What can hang from each mark:
j648: j966
j270: j348 j400
j348: j270 j548
j269: j817
j966: j548 j648
j548: j348 j966
j400: j270 j598
j598: j269 j400

Known rows, with every way that one mark hangs from another:
j348(j270 j548): [-0.09  0.14  0.00 -0.35  0.18  0.22 -0.23 -0.10 -0.14  0.08  0.18 -0.36
  0.11  0.11 -0.01 -0.05  0.13  0.00  0.67]
j270(j400(j598(j269))): [ 0.02 -0.06  0.07 -0.25  0.07 -0.11  0.00 -0.07 -0.42 -0.01  0.06  0.22
  0.01 -0.16 -0.28 -0.27  0.08  0.35  0.31]
j348(j270(j400) j548(j966(j648))): [-0.14  0.14  0.01 -0.31  0.16  0.52 -0.14 -0.11 -0.41  0.20  0.06 -0.16
  0.26 -0.05  0.05 -0.20 -0.09  0.06  0.51]
j966(j548(j348) j648): [ 0.05  0.00  0.05 -0.07 -0.43  0.32 -0.18 -0.16 -0.10  0.16  0.07 -0.31
 -0.16 -0.18  0.01  0.19 -0.50  0.12  0.03]
j400(j270(j348) j598(j269(j817))): [ 0.13 -0.31  0.02 -0.01 -0.23 -0.26  0.42 -0.25  0.27 -0.20  0.12  0.01
 -0.40 -0.06 -0.02 -0.13  0.06  0.55  0.15]
j966(j548(j348(j270(j400(j598(j269))))) j648): [-0.05 -0.04  0.12 -0.06 -0.37  0.41 -0.18 -0.21 -0.21  0.29  0.06 -0.35
 -0.09 -0.08 -0.02 -0.06 -0.45  0.33  0.17]
j270(j348 j400(j598)): [ 0.12 -0.10  0.18 -0.16  0.23  0.23  0.25 -0.15 -0.54 -0.01 -0.04  0.27
 -0.12  0.01 -0.04  0.03 -0.04  0.46  0.24]
j648(j966(j548(j348(j270)))): [ 0.09 -0.15 -0.04 -0.28 -0.17  0.42 -0.25 -0.22 -0.31  0.23  0.16 -0.17
 -0.08 -0.18  0.21  0.30 -0.11  0.09  0.20]
j400(j598(j269)): [-0.03 -0.06 -0.01 -0.16 -0.10 -0.15  0.02 -0.13  0.06 -0.10  0.06  0.07
 -0.20  0.04 -0.19 -0.11  0.24  0.40  0.37]
j598(j269(j817) j400(j270(j348))): [ 0.03 -0.66  0.05 -0.04  0.07 -0.86  0.16  0.00  0.40  0.06  0.17 -0.02
 -0.27 -0.17  0.09 -0.49  0.12  0.28  0.14]
j400(j270(j348(j548))): [ 0.21 -0.20 -0.06 -0.20 -0.03 -0.08  0.21 -0.25 -0.01 -0.19  0.15 -0.10
 -0.15 -0.18  0.03  0.10 -0.13  0.10  0.25]
j400(j270(j348(j548(j966))) j598): [ 0.15 -0.13  0.01 -0.13 -0.13  0.12  0.38 -0.34  0.04 -0.26  0.03  0.00
 -0.30 -0.03  0.10  0.02 -0.07  0.32  0.28]
j548(j966): [ 0.05  0.14  0.00 -0.23 -0.08  0.18  0.00 -0.06 -0.19 -0.18  0.04  0.17
 -0.10 -0.17 -0.01  0.13  0.13 -0.14  0.20]
j966(j548(j348(j270(j400(j598(j269(j817)))))) j648): [-0.04 -0.04  0.14 -0.02 -0.41  0.35 -0.13 -0.16 -0.11  0.29  0.10 -0.36
 -0.15 -0.10  0.00 -0.07 -0.44  0.35  0.09]
j270(j348(j548(j966(j648))) j400(j598(j269(j817)))): [ 0.04 -0.18  0.05 -0.09  0.35  0.39  0.30 -0.08 -0.18  0.13 -0.14  0.19
 -0.11 -0.02  0.07 -0.15 -0.11  0.55  0.22]
j348(j270(j400(j598(j269(j817)))) j548(j966(j648))): [-0.19  0.08  0.04 -0.23  0.12  0.45 -0.04 -0.09 -0.20  0.22  0.04 -0.14
  0.14  0.01  0.04 -0.33 -0.01  0.27  0.48]
j269(j817): [ 0.10  0.08  0.09 -0.17 -0.19 -0.29  0.04  0.12  0.11 -0.14  0.26  0.02
 -0.25 -0.19 -0.09  0.12  0.17  0.05  0.06]
j648(j966(j548(j348(j270(j400(j598)))))): [ 0.07 -0.15  0.01 -0.28 -0.16  0.47 -0.20 -0.24 -0.44  0.25  0.12 -0.10
 -0.07 -0.18  0.18  0.19 -0.13  0.20  0.22]
j548(j348(j270(j400(j598(j269))))): [ 0.03  0.04  0.35 -0.23 -0.07  0.31 -0.04 -0.12 -0.36  0.13  0.14  0.03
 -0.12  0.14 -0.02  0.11 -0.01  0.36  0.23]

Rows:
[-0.02  0.03  0.11 -0.08 -0.44  0.42 -0.22 -0.20 -0.17  0.22  0.11 -0.42
 -0.10 -0.08  0.05  0.13 -0.46  0.15  0.13] | j966(j548(j348(j270)) j648)
[ 0.06  0.11  0.37 -0.27 -0.08  0.33 -0.08 -0.10 -0.47  0.10  0.18  0.03
 -0.07  0.09  0.00  0.23 -0.07  0.21  0.20] | j548(j348(j270(j400)))
[ 0.15 -0.16  0.01 -0.15 -0.14  0.02  0.35 -0.33  0.06 -0.24  0.07 -0.05
 -0.29 -0.02  0.05  0.02 -0.07  0.37  0.31] | j400(j270(j348(j548)) j598)
[-0.01  0.09 -0.14 -0.26  0.06  0.30 -0.07 -0.04  0.04 -0.01  0.00 -0.06
  0.02 -0.15  0.05  0.07 -0.08 -0.05  0.31] | j348(j548(j966(j648)))
[ 0.08 -0.15  0.06 -0.14  0.45  0.35  0.29 -0.06 -0.19  0.07 -0.12  0.20
 -0.14  0.00  0.05 -0.16 -0.02  0.48  0.29] | j270(j348(j548(j966)) j400(j598(j269(j817))))
[ 0.12 -0.32 -0.02 -0.05 -0.17 -0.17  0.35 -0.33  0.14 -0.20  0.07  0.02
 -0.31 -0.03 -0.05 -0.12  0.03  0.52  0.24] | j400(j270(j348) j598(j269))
[-0.04  0.15  0.31 -0.16 -0.28  0.72  0.04 -0.13 -0.45  0.17  0.03  0.15
 -0.04  0.00  0.19  0.23 -0.25  0.21 -0.02] | j548(j348(j270(j400)) j966(j648))
[-0.10  0.11  0.20 -0.28 -0.04  0.14 -0.09 -0.16 -0.59  0.06  0.18 -0.04
  0.10  0.05 -0.14 -0.17  0.13  0.24  0.49] | j348(j270(j400(j598)))
[ 0.08 -0.30 -0.06  0.00 -0.19 -0.04  0.44 -0.25  0.38 -0.11  0.03 -0.03
 -0.35 -0.08  0.09 -0.16 -0.07  0.55  0.14] | j400(j270(j348(j548(j966(j648)))) j598(j269(j817)))
[-0.05  0.17  0.28 -0.14 -0.37  0.70  0.03 -0.15 -0.25  0.11  0.04  0.06
 -0.12  0.07  0.25  0.35 -0.19  0.18  0.00] | j548(j348(j270) j966(j648))
[ 0.13 -0.28 -0.04 -0.04 -0.09 -0.08  0.42 -0.25  0.37 -0.18  0.06 -0.03
 -0.38 -0.06  0.06 -0.17  0.02  0.48  0.21] | j400(j270(j348(j548(j966))) j598(j269(j817)))
[ 0.05 -0.42  0.08 -0.20  0.09 -0.41  0.10 -0.13  0.01 -0.04  0.08 -0.01
 -0.14 -0.13  0.21 -0.25 -0.05 -0.01  0.30] | j598(j400(j270(j348(j548(j966)))))
[ 0.07 -0.23 -0.03 -0.25 -0.11  0.41 -0.21 -0.24 -0.34  0.29  0.10 -0.11
 -0.06 -0.18  0.16  0.11 -0.10  0.27  0.23] | j648(j966(j548(j348(j270(j400(j598(j269)))))))
[ 0.14 -0.18 -0.07 -0.28 -0.18  0.35 -0.23 -0.19 -0.26  0.18  0.13 -0.10
 -0.12 -0.25  0.18  0.34 -0.14  0.07  0.13] | j648(j966(j548(j348)))
[ 0.15 -0.12  0.05 -0.25  0.50  0.27  0.12 -0.06 -0.44  0.07 -0.03  0.11
  0.02 -0.08 -0.01  0.02 -0.12  0.25  0.34] | j270(j348(j548) j400)
[-0.08  0.08  0.29 -0.12 -0.27  0.70  0.07 -0.16 -0.34  0.20  0.00  0.15
 -0.08  0.07  0.17  0.12 -0.20  0.37  0.02] | j548(j348(j270(j400(j598(j269)))) j966(j648))
[ 0.06 -0.08  0.08 -0.17  0.32  0.53  0.27 -0.14 -0.39  0.08 -0.15  0.21
 -0.05  0.00  0.10 -0.02 -0.18  0.43  0.28] | j270(j348(j548(j966(j648))) j400(j598))
[-0.06  0.09  0.33 -0.09 -0.31  0.65  0.12 -0.10 -0.24  0.19  0.02  0.15
 -0.15  0.04  0.19  0.12 -0.18  0.38 -0.05] | j548(j348(j270(j400(j598(j269(j817))))) j966(j648))
[ 0.08 -0.20 -0.02 -0.09 -0.38 -0.44  0.26 -0.20  0.27 -0.23  0.21 -0.01
 -0.32 -0.19 -0.15 -0.25  0.11  0.41  0.17] | j400(j270 j598(j269(j817)))
[-0.16  0.16 -0.04 -0.27  0.04  0.49 -0.15 -0.13 -0.13  0.13  0.07 -0.27
  0.13  0.06  0.12 -0.04  0.00  0.01  0.53] | j348(j270 j548(j966(j648)))
[ 0.10 -0.17 -0.01 -0.30 -0.13  0.44 -0.25 -0.21 -0.46  0.26  0.15 -0.12
 -0.03 -0.23  0.18  0.22 -0.15  0.12  0.19] | j648(j966(j548(j348(j270(j400)))))
[-0.03  0.03  0.16 -0.08 -0.42  0.47 -0.17 -0.23 -0.30  0.24  0.08 -0.34
 -0.08 -0.08  0.01  0.02 -0.49  0.27  0.14] | j966(j548(j348(j270(j400(j598)))) j648)
